What can hang from each mark
K532: K306 K650 K732
K650: K63 K532
K306: K620
K637: K52
K732: K63 K532 K620
K52: K63 K637
K620: K650
K63: K306 K650

Each row was made from one small tree. The marks that hang from a mark follow it in brackets, in the order of their numbers. Every link used is in the known rows. Write each row's tree.
In the rows, 128 means zero.
Known rows
K620{K650{K532}}: [112  98 114  95 158 130 130 140 138 112 133 158 124 157 144 128 150 137
 127  99 154 125 168]
K532{K650}: [124 146 143 106 144 106 117 126 131 102 114 144 119 153 134 147 137 135
 103  99 132 131 109]
K63{K306}: [140 111 122 165 126 117 128 137 114 136 104 136 126 115 148 139 132 148
 148 146  98 109 150]
K306{K620{K650{K63 K532}}}: [122 104 126  75 177  94 118  99 149 143  99 164 132 169 165 140 140 146
 131 123 162  71 195]
K532{K306 K732{K620}}: [127 176 106 131  99  97  85  85 131  99 126 124 138  93 118 102 117 110
 140 113  98 117 117]
K620{K650{K532{K732}}}: [114 111  88 115 163  94 117 118 156  95 138 146 104 131 148 104 152 129
 120  81 149 122 163]
K732{K620{K650{K63{K306} K532}}}: [ 99  97 115 111 165 106 115 128 149 124 117 162 139 135 175 128 141 173
 159 127 105  60 202]
K306{K620{K650{K63 K532{K732}}}}: [127 120  98  94 181  61 104  78 169 129 103 159 110 146 168 115 138 135
 125 106 156  69 190]
K620{K650}: [121 124 128 100 148 115 145 153 130 124 145 148 124 125 125 117 107 140
 122 117 141 124 144]
K650{K63 K532{K306 K732{K620}}}: [113 156  89 125 119  87  74  52 167  82  95 136 134 109 155 121 149 110
 141 105 115  90 159]
K532{K732{K63}}: [118 147  70 159 130  99 127  96 160 111 143 127 111  93 140 115 120 142
 100 121 111  94 108]
K63{K306{K620} K650{K532{K732}}}: [162  82  96 175 139  69  75  89 121 144  69 157 114 187 170 119 149 187
 145 123 124  95 190]
K532{K306 K650}: [133 170 137 111 114  95 104 106 118  81  83 151 126 138 126 167 130 112
 103 100 132 133 103]
K620{K650{K63 K532}}: [104 101 110  97 171 108 135 119 166 107 114 161 118 138 161 137 142 139
 121 104 161  98 185]
K63{K306 K650}: [148  90 124 182 120 103 123 144 109 134  96 159 120 146 146 133 109 194
 133 139 110 123 156]
K532{K650{K63{K306{K620}}} K732}: [150 149 123 144 161  29  93  73 148 134  63 153 103 129 178 143 128 157
 122 126 106  55 150]
K637{K52}: [105 133 115 125 100 160 125 107 111 125 115 137 157 130 138 139 136 118
 131 114 103 101 138]
K620{K650{K63{K306} K532{K732}}}: [120 100  80 152 171  63 123 104 168 106  97 160  95 100 186 124 145 153
 133 106 121  80 198]
K732{K63 K532 K620}: [ 86 124  76 145 117 132 106 125 125 124 178 142 156 141 129 114 152 177
 118 121  86  77 105]
K650{K63}: [120 130 124 128 140 104 133 109 153 125 109 133 123 108 150 136 119 129
 122 138 131 100 144]
K52{K63{K306{K620} K650} K637}: [145  87  98 147 142  64  80 142  77 151  80 133 141 149 153 153 103 240
 154 146 113  40 188]
K306{K620{K650{K532}}}: [129  99 128  75 167 114 114 121 125 145 117 159 136 190 146 131 145 143
 137 113 159 100 178]
K637{K52{K63{K650{K532{K732}}}}}: [115 106  63 136  97 108  62  91 124  92  80 154 134 153 158  99 159 181
 120  83 126  76 184]

Which tree is each row?
[145 131 147 121 159  61 103  94 129 148  60 160 123 154 178 168 128 162
 125 140 111  57 153]  K532{K650{K63{K306{K620}}}}
[150 150 137  84 130  90 117 113 101 143  96 159 144 139 120 141  97 125
 129 131 141 109 147]  K532{K306{K620{K650}}}
[112  92  51 142 148  68  72 120 132  79 110 124 109 138 153 124 150 204
 127  84 152  83 178]  K52{K63{K650{K532{K732}}} K637}
[147 178 148  92 131  62  95  64 131 115  49 159 132 151 150 176 118 122
 106 121 140  82 131]  K532{K306{K620} K650{K63}}
[139 170  81 115 131  62 115  79 135 122 110 159 126 105 135 127  87 138
 100 123 123  74 127]  K532{K306{K620{K650}} K732{K63}}
[132 141  77 150  98  94  97  84  95 136 101 156 154 148 131 160 147 148
 104 132 112  78 110]  K732{K63 K532{K306{K620}}}
[143 152 133  82 139  69 124  93 128 138  74 163 140 119 141 150  90 126
 121 140 149  81 163]  K532{K306{K620{K650{K63}}}}
[125 194 122 111 115  74  77  86 137  73 114 139 128 119 124 120 125 117
 112  86 100 115  98]  K532{K306 K650 K732{K620}}
[151 102 111 136  89 101  71 116  68 167  46 161 164 167 161 127 115 217
 147 151  87  36 191]  K637{K52{K63{K306{K620} K650}}}
[123 123 109 100 130 115 120 120 124  87  98 162 128 141 134 150 142 115
 124  95 155 132 162]  K620{K650{K532{K306}}}
[132 100 100 157  85 114  89 135  82 129  63 159 152 135 159 127 119 214
 137 133  85  61 181]  K637{K52{K63{K306 K650}}}
[152 115 134 141 145  83 117  94 125 172  70 143 131 129 169 149 118 154
 148 169 103  57 175]  K650{K63{K306{K620}}}
[144 148  95 125 127  65  77  34 156 114  54 142 124 129 165 142 152 102
 128 117 143  82 171]  K650{K63 K532{K306{K620} K732}}
[ 82 142  93 124 134 108  96 121 129  99 164 157 146 168 135 140 161 184
  91  95  89  77  87]  K732{K63 K532{K650} K620}
[117 106  91 127 137  89  97 153 104 108 118 123 129 129 131 140 106 214
 126 116 139  85 159]  K52{K63{K650} K637}
[143 135 122 106 124  95  91  57 136 127  46 150 141 156 162 169 153 111
 138 133 149  81 173]  K650{K63 K532{K306{K620}}}
[121 114 102 121  85 127  89 128  95 119  86 153 154 146 139 116 113 189
 121 118 115  79 164]  K637{K52{K63{K650}}}
[144 133 110 139  99  92  85  96  86 139  91 148 150 158 120 150 159 124
 124 123 123 108 122]  K732{K532{K306{K620}}}
[128  87  86 164 135  75  99 163  89 116  97 128 128 115 150 149 110 234
 142 132 111  68 175]  K52{K63{K306 K650} K637}
[ 88 139 120 113 145  86  88 114 143 100 138 156 135 160 144 135 161 161
 105  92 109  83 118]  K732{K532{K650{K63}} K620}
[142  76  78 198 118  79 102 119  91 163 103 176 139 184 154 145 136 238
 111 146  97  66 146]  K732{K63{K306{K620} K650} K532}
[141 106 110 141 102 115  96 105 118  88  69 163 127 174 139 152 143 151
 118 104 154 146 159]  K63{K650{K532{K306}}}
[140 150  67 137 114  90  83  42 140 111  80 144 133 139 154 148 151 126
 115 116 128  77 137]  K650{K532{K306{K620} K732{K63}}}
[123 120  97 141  91 129  97 128  86 136  73 139 159 105 156 133 138 166
 152 138  69  49 166]  K637{K52{K63{K306}}}
[126 109 119 138 163  79 151 140 139 131 106 163 117  90 164 139 103 163
 134 143 118  81 177]  K620{K650{K63{K306}}}
[ 92 111 111 105 144 113 115 161 116 124 185 153 149 150 111  98 142 165
 128  99 112 107 135]  K732{K532 K620{K650}}
[125 134 108 128 118 109 107  74 151  90  64 148 129 123 160 167 155 105
 125 117 145 107 163]  K650{K63 K532{K306}}
[136 108  98 129 150  78  88 134  79 157  91 110 146 119 154 160 127 194
 166 152  95  29 174]  K52{K63{K306{K620}} K637}
